Each row was made from one walk, in order. Every step used is in the known rows, and no mark comes twice. Write each row's walk.
(in the rows, 128 means zero)
Known rows:
sezen-senu: [135 134 106 165 118 101 144 119 168 132 125  99 128 148 133 129 164 137
 136 137 167 121 134  76 107 110 114 111 146 154 113 103 113 114 146 155
 117 129 124 140 127 156 168 149 117 142 130]
tofis-senu-sezen-zavi: [141 104 151 181  86  68 140 130 189 121 129 113  94 160 100 150 152 149
 168 165 163 128 155  99  97  99 110 127 145 141 134 122 112 124 134 175
 139 122 138  97 124 136 166 141 135 158 132]
suso-gube: [131 150 101 140 125  90 139 103 179 110 119 123 103 139 119 150 156 147
 163 138 157 144 128 122 141 108 117 111 134 132 118 134  97  99 166 145
 137 118 135 151 114 136 163 157 120 156 127]
zavi-sezen-senu: [116 116  91 158 120  88 183 127 183 118 115 100 151 130 125 149 163 155
 146 117 172 132 126  83 123  98 102 121 163 163 123  96 104 133 129 170
 128 116 132 141 118 175 157 141 116 122 112]
miva-gupe-zavi-tofis: [116  89 111 163  75 103 157 176 164 162 123  55 136 152 127 145 143 169
 113  91 133 181 177 111 126 133  98 131 129 128 132 116 122 103 144 176
 127 128 129 162 105 151 174 168 114 130 136]
gube-suso-tofis-zavi-sezen-senu: [125 141  73 147  76  59 185 150 205  69  64  57 159 162 124 131 183 165
 130 135 176 147 132 100 125  60  87 108 177 155  84 117 115 116 131 173
 113  79 146 159 142 185 130 170 125 121 103]
desag-gube: [106 130 130 150 106 117  99 126 162 106 141 101  92 148 103 166 130 175
 144 145 150 150 152 107 126 100 106 103 154 148 133 133  96 107 171 151
 138 108 124 146 133 149 171 129 108 159 103]
suso-tofis-senu-gupe-zavi: [164 102 147 181 100 112 154 145 168  94  94  71 139 167 146 134 178 170
 127 112 162 154 167  79 124  99 116 126 136 131  88 116 127  91 160 192
 121  99 158 128 115 101 189 167 108 160 126]
sezen-zavi: [140 142 122 156  89  92 137 135 164 127 117  86 111 132 128 126 164 145
 147 140 163 139 149 120 102 117 102 103 161 129 130 131 108 120 160 154
 126 112 125 121 127 138 163 133 145 156 135]
zavi-tofis-suso-gube-desag: [115 140 143 120  90  56 133 133 198 130 105 110 127 187  85 179 137 187
 153 146 142 128 159 109 163  81  86 105 140 177 117 157 117 115 169 159
 139 118 128 157  91 134 136 194 119 124 146]
gube-suso-tofis-senu-gupe: [154 125 104 163 107  84 143 112 167  62  99  71 128 175 131 132 168 179
 136 150 158 147 123  65 120  72 113 104 154 162  67 123 140 107 140 210
 120  95 143 113 145 145 161 171 104 127  99]
desag-gube-suso-tofis-senu: [125 128 125 162  96  99 100 133 180  54 121  81  93 193  98 149 151 209
 147 171 167 145 135  84 144  66  93  89 155 172  95 133 113  88 149 162
 161  96 131 138 155 162 168 164  99 148  82]
senu-gupe: [136 126 108 151 115 102 142 103 146 111 124  94 125 132 137 150 147 141
 134 119 142 152 140  84 104 107 129 113 152 141 104 127 126 122 164 197
 103 108 139 123 119 132 163 134 114 136 127]
gube-suso-tofis-zavi: [132 172  98 135  72  82 132 146 181  68  67  65 110 173 123 125 171 147
 132 144 149 150 145 123 126  68 107  91 159 125  82 142 123  96 149 162
 105  88 123 152 155 148 132 164 142 157 114]
desag-gube-suso: [116 136 103 142  93  91  92 116 169  84 136  76  86 167  94 154 134 186
 139 159 151 146 132 101 124  84 109  90 156 169 119 152 106 116 157 153
 130 105 121 145 145 174 152 134 110 127  82]
miva-gupe-zavi-sezen-senu-tofis: [141  65  97 169  88  83 228 145 189 129 118  72 168 168 136 129 172 179
 129  83 157 172 137  61 108 119  98 131 142 150 150  71  83 121 117 197
 121 122 171 146 111 191 148 139 101 116 141]
miva-gupe: [107 119  92 142 116 117 162 137 144 137 137  95 132 134 132 156 150 151
 148 130 145 157 139  96 106 132 111 114 153 138 128 105 113  93 146 184
 119 134 131 145 129 154 163 141 122 133 137]
zavi-sezen-senu-gupe-miva: [148 119 100 143 109  87 201 112 162 124 118  77 163 134 131 191 176 156
 130 108 172 144 131  55 106 103 127 137 187 190 102  74  93 138 160 179
 116  97 169 134 114 184 180 116  87 115 113]
lavi-sezen-senu-tofis: [156 130 109 184  97  77 163  96 174 139 114 109 125 176 110 123 142 147
 160 118 162 149 122  44 126  82 129 122 119 167 130  70 111 150 109 200
 119 122 125 126 118 165 148 115 121 132 155]
desag-gube-suso-tofis-senu-gupe: [139 112 117 166  96  90 112 109 174  50 120  65 115 179 114 155 149 213
 126 160 167 162 136  63 123  67 100  97 164 183  80 134 122 100 159 203
 139  83 150 121 145 158 171 165  85 135  78]
tofis-zavi-sezen-senu-gupe-miva: [136 128  99 127  86  79 195 135 176 109 106  73 165 135 122 185 187 144
 135 112 165 145 148  72  97  91 107 145 178 153  96  88 102 124 170 170
  91  79 178 151 118 171 159 122  97 139 116]
miva-gupe-zavi-sezen-senu: [123  76  82 163  99  95 221 161 176 147 126  63 185 132 144 146 175 176
 127  98 172 159 154  83 110 130  88 138 156 148 140  90 101 107 130 181
 118 127 153 161 100 176 167 149 113 107 127]
lavi-sezen-senu-gupe-zavi: [173 101 102 190  89  78 170 116 157 160 116  57 173 139 142 130 157 156
 125 102 180 153 165  50 114 101 133 148 132 150 108 104 144 136 143 202
  88 116 139 136  77 123 186 128 121 117 141]
sezen-senu-tofis-suso-gube-desag: [155 135 140 132  98  55 161  95 209 115 114 122 137 222 103 144 168 182
 160 148 161 112 135  53 131  80  98  93 137 187 121 119  94 119 161 171
 121 122 163 140 105 154 123 173 106 131 166]
senu-tofis-zavi: [129 144 131 136  82  84 136 131 182  84 100 113  86 181 106 118 156 127
 157 119 115 151 139 101 112  84 108 101 120 103 127 117 104 117 151 162
 100  98 142 141 149 142 121 133 127 181 138]
tofis-senu-sezen-zavi-gupe: [129  88 159 168  70  80 174 132 183 104 149  95 124 158 112 176 164 134
 158 183 173 146 151 108 104 107  87 144 160 134 151 114 118 139 134 207
 127 120 139  94 116 149 156 151 121 136 118]
zavi-sezen: [107 128 109 141 116  99 170 132 168 103 110 114 124 126 112 164 146 153
 161 113 149 144 122 121 135  98 108 119 159 143 131 116 102 125 136 167
 131 111 123 140 127 159 146 126 124 129 109]
gupe-zavi: [138 122 134 156  92 111 131 147 158 129 111  84 108 152 130 132 164 145
 139 109 144 139 162 118 125 116 120 110 131 113 125 133 114 103 159 138
 114 120 120 150 117 119 167 138 137 155 125]
tofis-suso-gube-desag: [124 156 140 111 108  73 137 122 184 121 113 124 131 181  99 178 156 178
 175 162 152 110 146 105 144  86 100 100 152 169 114 153 110  93 176 150
 125 123 135 150 103 120 132 169 131 136 151]
miva-gupe-zavi-tofis-senu: [113  69 125 169  84  98 151 187 175 146 136  67 130 164 109 140 152 176
 132 112 138 162 170  88 125 130  78 139 108 126 132 108 136  93 131 170
 141 133 128 154 115 146 177 184 105 140 122]
tofis-senu-gupe-zavi-sezen: [138  76 127 165 104  87 181 146 177  90 119  86 144 136 124 151 165 177
 151 100 151 148 142  82 126  98  95 143 133 130 119 124 128 116 143 185
 119 104 154 130 104 126 157 144 113 132  94]
senu-sezen-zavi-tofis-suso: [114 122 141 169  49  27 145 132 213 145 114  69 125 171 105 162 122 161
 146 162 127 143 201 132 107  89 119 138 156 173 128 156 117 148 144 192
 134 106 114 112 111 143 154 143 134 103 161]
lavi-sezen-zavi: [148 150 119 171  82  82 147 134 154 152 113  90 128 125 111 136 147 146
 166 137 176 149 147 106 119 100 113 124 153 141 134 116 124 134 136 176
 125 112 110 123 108 130 165 108 163 137 149]
suso-tofis-zavi-sezen-senu: [119 139  98 154  90  88 196 160 200  92  69  80 166 146 135 142 184 154
 138 121 176 150 150 105 127  77  88 125 169 139  99 100 103 106 144 173
 126  80 147 160 127 162 151 164 126 153 125]
suso-gube-desag: [139 140 138 125 118 103 137 117 163 122 105 133 102 161  94 171 161 163
 151 137 175 130 125  97 153  95  96  92 149 155 126 130 104 103 175 148
 131 128 151 153  97 141 147 180 126 170 135]
gube-suso-tofis: [144 161 101 150  96  96 136 117 166  85  81  72 112 174 126 132 162 161
 129 144 154 148 128 109 134  76 125  88 167 160  88 128 114 104 136 178
 128 103 119 137 148 159 151 158 126 130 116]

Which walk is each row?
[139  97 112 171  71  42 155 136 197 146 117  30 178 173 147 133 152 176
 109 114 139 136 198  77 106 103 111 143 134 166  93 145 141 133 163 193
 103 104 129 140  91 127 169 164 101  86 148] : sezen-senu-gupe-zavi-tofis-suso
[146 139 105 171  79  66 155 123 186 124  99 101 128 178 105 112 154 129
 165 120 154 152 137  55 116  70 113 124 111 132 123  85 122 138 127 183
  96 107 137 145 123 150 130 124 133 154 154] : lavi-sezen-senu-tofis-zavi
[150  88 135 177 103  97 190 153 179  80  87  73 160 148 137 148 172 188
 136  94 165 166 153  90 140  86 102 140 149 141  99 111 116 101 142 202
 138  84 161 129 110 120 172 159 105 142 109] : suso-tofis-senu-gupe-zavi-sezen
[122 153 114 147  75  26 140 132 223 132 112  74 141 156 115 140 146 178
 161 159 149 143 177 145 130 100  91 122 144 156 114 168 109 121 168 153
 153  95 117 141 104 131 152 163 129 110 155] : sezen-zavi-tofis-suso-gube
[152 153  99 163 103  26 174  78 217 125 118 112 156 193 112 130 147 168
 190 153 162 138 135  63 140  79 129 133 111 180 119 103 105 130 127 190
 127 112 130 139 102 140 136 124 116 102 174] : lavi-sezen-senu-tofis-suso-gube
[ 97 103 117 147  66  72 160 176 185 157 129  44 161 170 129 151 142 183
 135 119 118 156 199 121 116 126 100 136 133 141 122 140 129  97 146 175
 123 126 108 163 110 131 156 157 119  93 151] : miva-gupe-zavi-tofis-suso
[145 122 161 137  53  98 184 126 162 132 141  70 124 159 116 217 174 122
 139 165 166 159 164 123 104 115 126 141 198 153 148  97  81 146 161 182
 117 107 155 113 117 167 175 115 111 131 137] : senu-sezen-zavi-gupe-miva
[132 155 120 134 105  49 152  92 209  87 116 125 116 192 115 137 145 165
 188 150 120 137 135 109 131  88 125 105 122 150 122 137  86 107 153 164
 131 108 138 136 127 133 126 137 109 126 157] : senu-tofis-suso-gube
[146 138 152 122  61 116 169 146 145 122 138  63 133 144 129 193 194 126
 145 154 171 148 148 118 104 130  97 120 196 140 135  96  87 131 170 154
 118 103 141 129 127 160 170 116 115 142 123] : sezen-zavi-gupe-miva
[113 153 145  95  69 122 155 161 149  97 131  77 126 155 116 203 189 108
 152 147 143 152 150 124 117 108  95 126 169 107 121 107 105 110 177 142
  94  94 142 161 137 150 146 127 111 165 111] : tofis-zavi-gupe-miva
[168  95 105 177  97  94 161 122 163 138 122  55 160 147 158 121 176 154
 105 104 167 138 163  64  96 117 121 126 145 141 105 120 129 122 164 183
  89 113 154 136  97 132 181 152 109 132 132] : sezen-senu-gupe-zavi
[133 138 140 171 121 119 138 144 171  89 102 110 112 169 121 139 168 157
 161 146 157 135 139  92 138  92 107 111 144 138  98 102 117  83 139 164
 154 110 122 131 144 129 178 167 119 172 122] : suso-tofis-senu
[153 124 116 169 108  88 151 102 180 114 120 104 112 185 126 113 161 141
 142 120 148 134 121  55 109  99 118 100 130 160 126  89  97 135 136 178
 119 122 144 126 138 171 148 140 104 148 142] : sezen-senu-tofis
[105 126  91 145  96  75 180 156 195 106 103  95 149 134 118 142 172 143
 153 120 166 135 138 102 113  89  82 127 154 131 121 111 113 121 143 153
 110 100 141 158 123 163 134 149 130 147 112] : tofis-zavi-sezen-senu
[141  98 166 181  68  94 188 137 185  93 119  79 141 171 130 175 176 146
 145 179 184 163 159 113 120  94  94 139 177 144 130 102 104 121 132 220
 146 103 149  96 119 145 169 168 115 143 132] : suso-tofis-senu-sezen-zavi-gupe
[121 110  81 147  93  63 192 131 188  95 106  80 171 121 133 148 169 148
 135 113 161 153 142  79  96  86  91 138 161 140 105 116 124 130 156 197
  88  84 164 141 108 158 137 144 113 131 111] : tofis-zavi-sezen-senu-gupe
[127 109 141 180  81  72 121 167 189 125 121  86 101 154  96 127 151 168
 150 141 160 138 152  99 120 107  73 119 133 141 122 126 128 126 137 160
 156 113 117 122 125 148 172 169 124 159 118] : sezen-zavi-tofis-senu
[145 122 136 174  78  75 150 114 180 137 120  93  99 148 116 153 144 137
 144 153 156 147 166 119  97 104 132 119 163 145 137 133 100 136 149 183
 127 118 137 107 113 144 164 130 140 142 149] : senu-sezen-zavi
[122 141 147 111  89 131 163 136 136 115 143  83 128 153 121 213 179 121
 146 143 152 147 135 111 126 118 110 125 177 141 126  86  93 118 164 156
 113 111 134 142 124 162 168 121  98 138 113] : zavi-gupe-miva
[133 102 145 158  62  85 180 121 170 119 134  78 130 146 127 182 156 125
 136 162 166 164 162 129 100 111 106 139 182 143 156 124 101 152 144 212
 112 111 135 105 107 155 154 138 125 120 132] : senu-sezen-zavi-gupe
[ 93 139 105 128  93  85 165 162 184  88  98 104 123 129 106 159 157 139
 167 116 140 147 135 132 128  85  90 123 152 111 127 130 113 112 150 155
 111  92 132 155 130 145 125 132 137 156 106] : tofis-zavi-sezen
[137 134 114 154  85  76 147 127 194  97 105 101 110 186 119 105 170 127
 148 123 141 136 141  70  99  86 100 106 122 123 119  98 104 124 147 163
  96 106 149 142 141 159 130 143 113 176 140] : sezen-senu-tofis-zavi
[106 111 134 168 108  89 116 155 183 110 127 104  96 163  93 144 137 158
 158 134 138 138 140  87 141  96  88 125 116 141 116 117 133 120 133 160
 152 122 112 135 132 146 162 171 109 155 105] : zavi-tofis-senu
[139 122 124 175  93  72 141 115 190  73  92  93  95 200 100 154 148 164
 149 171 153 142 134  88 134  64 135 112 148 170  93 120 120 112 118 196
 141 114 134 113 140 158 157 174 119 131 112] : gube-suso-tofis-senu-sezen
[145 148 153 114  97  64 148 100 197 101 108 135 110 214  91 158 154 183
 174 146 137 123 134  87 145  72 106  86 135 171 127 136  93 110 164 169
 125 119 152 137 112 137 114 159 116 140 164] : senu-tofis-suso-gube-desag
[141 147 113 171  90  49 166  99 193 133 120  97 153 197 112 126 141 159
 180 145 144 130 143  53 121  77 128 131 123 179 119  93 119 143 114 199
 109 118 112 124 124 143 131 108 119  96 171] : lavi-sezen-senu-tofis-suso
[142 105 175 149  62  91 174 140 171 117 153  83 120 171 103 215 182 132
 159 182 169 143 155 101 105 111 105 149 177 150 143  88  94 135 153 177
 132 116 153 102 120 161 174 132 104 142 121] : tofis-senu-sezen-zavi-gupe-miva
[126 108 133 178  87  80 113 114 196  66 119  87  86 207  84 174 132 198
 139 185 161 155 151  87 136  55 117 105 153 186 105 130 101 108 135 192
 158 101 140 124 145 171 172 163  98 135  89] : desag-gube-suso-tofis-senu-sezen
[160 121 132 186  70  55 148 124 200  85  94  72 104 188 106 135 163 169
 143 181 173 141 149  98 113  69 115 109 168 169 100 129 115 118 121 194
 148 104 139 100 140 158 164 168 136 135 123] : gube-suso-tofis-senu-sezen-zavi
[108 112  97 143  82  48 165 156 207 151 125  61 162 166 127 152 146 193
 146 129 133 168 190 132 137 128 100 138 123 139 121 152 113  87 161 169
 134 120 128 177  90 132 162 177 110  95 156] : miva-gupe-zavi-tofis-suso-gube
[151 116  93 166 114  89 159  96 159 126 126  80 149 138 150 136 161 146
 121 125 167 137 139  54  94 109 122 123 153 162  97 105 127 129 159 196
  98 114 149 121 111 152 174 147 102 128 129] : sezen-senu-gupe
[152 117 158 197  83  83 156 131 195 108  99  98 106 175 118 148 163 156
 150 165 174 144 164 101 110  85 119 123 162 151 116 109 103 109 137 191
 154 109 144 100 130 134 182 161 133 166 144] : suso-tofis-senu-sezen-zavi
[114 128 118 135  80  75 174 142 195  68  91 118 107 162  96 141 149 141
 168 101 121 165 124 114 127  70  95 112 132 116 140 111  92 130 134 171
 111  90 148 139 139 158 101 124 126 162 118] : senu-tofis-zavi-sezen
[101 138  96 132  67  79 142 155 198  41  85  64 122 159  94 166 149 198
 135 142 161 178 147 130 142  48  78 100 181 154 103 150  97 105 158 168
 134  59 141 162 147 175 130 146 117 138  78] : desag-gube-suso-tofis-zavi-sezen
[142 143 103 150 111  38 163  84 220 103 119 110 138 201 126 121 161 167
 175 158 146 125 137  74 118  93 116 109 120 167 112 116  88 117 150 166
 128 115 145 140 121 151 133 146  98 114 162] : sezen-senu-tofis-suso-gube
[125 102 109 152  94 122 163 160 148 148 131  70 136 143 141 141 164 156
 130 110 145 160 166 110 107 140 110 121 141 117 134 113 113  83 152 170
 112 135 135 157 114 138 168 144 126 139 140] : miva-gupe-zavi
[138 128 129 153  65  91 179 136 152 136 132  70 160 122 125 165 161 139
 163 149 186 169 141 116 121 111  93 140 167 140 148 110 124 147 133 204
 116 108 110 118 101 141 151 114 145 114 134] : lavi-sezen-zavi-gupe
[130 142 157 100  55 109 166 145 166  80 120  84 110 189 110 187 187 108
 159 135 124 167 137 105 117  93 101 121 154 112 132  85  85 126 163 164
  89  89 158 148 148 162 126 118  97 169 122] : senu-tofis-zavi-gupe-miva
[148  95 125 170  76  84 138 139 162 132 109  50 129 144 132 140 142 164
 101  84 130 171 179 104 125 106 116 132 128 131 113 139 130 135 168 190
 106  98 139 143  93 130 177 161 104 130 124] : senu-gupe-zavi-tofis
[129 121 133 143  74 103 167 141 159 112 134  69 142 133 143 160 177 137
 142 151 169 155 144 130 106 123  79 117 179 128 144 123 108 130 153 182
 114 108 127 120 120 149 150 137 129 131 118] : sezen-zavi-gupe
[155  91 125 178  86  78 194 134 195 110 101  82 137 173 124 116 169 165
 134  83 156 148 136  73 127  93 102 123 131 149 142  89  82 141 127 172
 120 108 155 144 113 171 144 137 109 130 124] : gupe-zavi-sezen-senu-tofis
[133 108 105 161 108  76 195 111 194 100 109 111 134 164 117 131 155 155
 149 103 154 146 110  63 125  87 109 115 146 165 136  79  82 150 119 186
 128 111 153 128 129 191 134 133 101 128 125] : zavi-sezen-senu-tofis
[ 93 142 123 143  86  66 123 146 190 125 117  83 127 169 107 153 125 163
 157 142 115 135 171 122 132  95 110 124 139 155 109 147 126 121 144 167
 133 112  92 142 125 134 144 147 120 108 137] : zavi-tofis-suso
[134 128 128 168  69  75 131 151 179 138 106  69 110 138 115 130 145 158
 131 127 152 155 159 124 115 107  95 115 154 143 127 133 114 139 152 163
 142 106 117 127 121 151 169 153 132 146 133] : sezen-zavi-tofis
[128 133  93 143 113  25 204  94 238  89 112 117 162 182 115 141 158 182
 184 139 151 134 124  85 137  83 106 123 139 183 126 111  76 130 133 178
 137 102 152 142 114 167 119 145  96  97 143] : zavi-sezen-senu-tofis-suso-gube
[ 99 153 108 137  99  42 135 123 214 118 113  99 130 166 107 156 132 169
 170 152 131 143 160 137 151  94 103 123 124 158 108 156 116 110 160 154
 145 104 112 155 107 130 147 170 109 109 140] : zavi-tofis-suso-gube
[119 153 107 140  62  89 103 145 184  54  93  58 101 181 103 146 156 182
 127 159 156 164 161 120 127  60  90  82 166 145  94 152 107  90 169 157
 124  69 135 162 151 157 145 157 117 160  97] : desag-gube-suso-tofis-zavi
